Each row was made from one small tree. Brackets hold a mark, then the marks that hang from it, in alphabetical order. Every link used is in the known rows. Write each row's tree.
Known rows
[R D]: [ 1.81  1.17  0.22  0.72  0.70  0.09  0.27 -8.36  3.31 -0.27 -0.87  0.16
  0.56 -0.13 -1.76 -2.51 -0.74 -0.31  2.47]
[R [D [W P]] K]: [-0.96  5.47 -1.04 -1.65 -3.67  0.63  1.87 -3.11  2.20  2.10  1.30 -0.01
  0.71 -1.80 -6.42  0.41 -2.75 -0.42  0.04]
[M W]: [-0.71  1.11 -2.03  1.50 -0.52  0.75 -1.46 -3.19  3.90  1.80  2.24  0.46
 -2.49 -0.54  0.64 -1.94  2.46  0.50  1.22]
[M [U D] W]: [-3.03 -1.18  3.38  0.47  2.07  0.05  0.22 -0.22 -1.22  2.13  2.81  0.25
 -4.05  1.03  1.76 -2.42 -0.48  0.97  2.47]
[R [D B [U M] W] K]: [ 0.26 -0.74  2.49 -0.60  1.70  0.17 -1.28  8.45 -4.60 -0.57  1.53 -2.13
  1.84  2.64 -0.15  2.30 -1.10  0.19 -3.35]
[R [D U] K]: [-1.67  1.72 -0.53 -1.11  2.63 -0.10  0.42 -1.64 -1.64  0.75  0.81 -0.74
  1.50  4.10 -3.07 -0.82 -1.76 -0.52 -0.42]
[R D K]: [-1.77  3.14 -0.45 -0.90  0.84 -0.26  0.63 -3.90  3.41 -0.13  1.45 -1.34
  0.79  3.22 -3.64 -1.49 -0.78 -0.99  1.68]
[K [R [D [B P]]]]: [ 0.73 -1.49 -4.16 -1.41 -1.22 -1.01  1.89 -3.55  4.43 -2.62 -3.62 -0.37
  3.19  3.44  1.62 -0.03  4.76 -0.89  2.60]
[R [D [U M]] K]: [-1.40  1.99  3.61 -0.99  1.78  0.26  0.60  0.60 -1.85 -0.70  1.32 -1.62
  1.39  6.25 -1.68  0.33 -2.86 -0.60 -0.03]
[U [D B [W P]] M]: [ 0.45  0.94  7.85  1.79 -3.06 -0.26 -1.21  2.83  0.78 -1.19  0.96  0.72
 -4.29 -3.45  1.72  1.76 -0.24 -0.15  0.26]
[U [D B W] M]: [ 0.55 -3.34  8.06  2.16  0.12 -1.27 -2.02  4.73  1.06 -2.59  1.66 -1.10
 -4.65 -3.25  3.82  0.70 -1.30  0.52  0.07]
[R [D [B P] U W] K]: [-0.01 -3.10 -1.71 -1.42 -1.83 -0.22 -2.20  6.10 -2.22  1.44 -0.09 -1.61
  2.00  2.14 -0.25  2.56 -0.16  0.07 -4.13]
[M [U [D B]] [W P]]: [-2.36  2.56  2.40  0.40 -0.34  1.21 -0.91  2.13 -3.20  2.93  1.80  2.33
 -3.06  2.01  1.03 -0.39  5.07 -0.07  1.73]
[M U]: [-1.54  1.36 -1.70  2.22  2.59  1.51 -0.06 -3.42 -0.36  1.45  0.88  1.86
 -2.44 -2.31  0.88 -2.60 -2.97 -0.17  2.22]
[K [R [D B W]]]: [ 1.48 -1.37 -4.41 -1.25  1.40 -0.99  2.85 -0.94  1.77 -2.42 -2.27 -0.47
  2.76 -2.54  0.12 -0.54  2.01  0.39  1.04]
[U M]: [ 0.02  1.83  3.20  2.61 -0.56  0.80 -0.89 -3.26  4.07 -1.59  1.23  0.19
 -2.80 -0.36  1.73 -0.80 -2.24 -0.51  2.36]
[U [D B]]: [-0.70 -1.86  3.47  2.29  2.37 -1.71 -2.70 -0.98  2.26 -1.60  0.24  0.47
 -4.25 -1.24  2.46 -1.58  3.02 -0.67  1.38]
[R [D B [W P]] K]: [-0.32  4.63 -1.77 -1.25 -2.46  0.71 -0.37  1.90  0.52  1.28  0.98  0.05
  1.43 -0.55 -4.35  1.55  2.05 -0.87 -1.39]

Write each row's tree
[ 1.08  1.94 -4.05 -2.15 -0.91 -0.18  5.33 -5.01 -1.57  0.09 -2.88  1.85
  3.05 -2.97 -3.01 -0.11 -2.07  0.68  0.68]
[K [R [D U [W P]]]]
[ 1.58 -4.39 -4.50 -1.71 -0.84 -0.85  1.98  1.13 -1.00 -1.16 -3.63 -0.26
  3.51 -0.14  1.85  1.24  1.21  0.67 -1.10]
[K [R [D [B P] U W]]]
[ 0.35 -0.01 -3.52 -1.67  3.12 -0.92  4.31 -5.89 -0.56 -1.83 -2.85  0.58
  3.09  1.60 -0.51 -1.79 -0.33  0.13  2.15]
[K [R [D U]]]
[-0.15  0.05  2.39  1.73  0.60  1.25 -1.57  1.35 -1.84  0.87  1.98  0.35
 -1.65  2.39  2.81 -0.05 -0.60  0.77 -0.51]
[D [U [M W]]]
[ 1.64 -5.37 -3.12  2.05 -2.60  0.58 -4.37  5.08 -2.03  1.97 -1.18  0.98
 -1.47 -4.41  3.99  2.01 -0.13  0.69 -4.61]
[D [B P] U W]
[-1.69  1.72  3.45 -1.78  0.93  0.53  0.33  2.79 -2.26  0.56  2.77 -2.18
  1.80  8.25 -1.44  0.67 -0.51  0.06 -0.32]
[R [D [U [M W]]] K]
[ 1.02 -1.03 -4.11 -0.96  4.24 -0.81  2.20 -1.44 -2.03 -2.43 -3.23  0.51
  3.79  2.63  1.25 -0.72  3.93 -0.30  0.92]
[K [R [D B U]]]
[-0.89  1.34 -0.76 -1.35 -0.43 -0.37  1.07 -1.26  2.64  0.74  1.90 -1.81
  0.30 -1.58 -4.16 -0.62 -3.85  0.19 -0.34]
[R [D W] K]
[ 1.12  2.91  1.95  1.86 -3.49  1.99  0.16 -0.06 -2.90  1.96  0.50  2.54
 -2.00 -5.27 -0.48  1.64 -5.24  0.66 -1.96]
[D [U M] [W P]]
[-1.08  0.52  2.54  1.22  0.35  0.55 -0.40  2.12 -3.41  1.76  0.53  2.29
 -3.77 -5.24  0.75 -0.24 -1.11  0.20  0.33]
[M [U [D B [W P]]]]
[ 3.29 -3.76 -1.06  0.67 -3.75  0.09 -2.35 -0.66  2.68  0.40 -1.76 -0.76
  1.13 -2.04  0.99  0.93  0.91  0.28 -1.20]
[R [D [B P] W]]
[ 0.95 -0.42 -3.79 -1.63  0.34 -1.00  4.90 -5.35  3.29 -1.79 -1.99 -0.41
  2.05 -3.61 -1.62 -1.55 -2.15  0.78  2.21]
[K [R [D W]]]
[-0.79 -3.91  3.26  1.81 -2.06 -1.71 -3.37 -0.93  4.26 -1.07 -0.69  0.05
 -4.10  0.62  3.77 -0.12  3.05 -0.81  1.15]
[U [D [B P]]]
[ 1.13 -0.76  1.89  3.15  2.87  0.95 -3.71  4.62 -3.40 -1.20  0.05  1.02
 -1.18  1.54  4.71  0.83  2.07 -0.53 -1.50]
[D B [U M]]
[-0.02 -1.06 -1.58 -0.83  2.45 -0.09 -1.53  6.10 -4.29  0.80  0.87 -1.27
  1.91  0.36 -1.44  1.08 -0.19  0.26 -3.75]
[R [D B U W] K]
[ 1.66  1.10 -4.68 -1.62  0.21  0.12  3.26 -0.71 -3.13 -0.53 -3.26  1.69
  3.73 -1.85 -1.18  0.99  2.14  0.21 -0.53]
[K [R [D B U [W P]]]]
[-0.30 -1.57 -1.58 -1.30 -3.65 -0.37 -1.97  3.78  2.83  0.61  0.47 -2.21
  1.22  1.22 -0.96  1.97  0.79 -0.44 -2.01]
[R [D [B P] W] K]
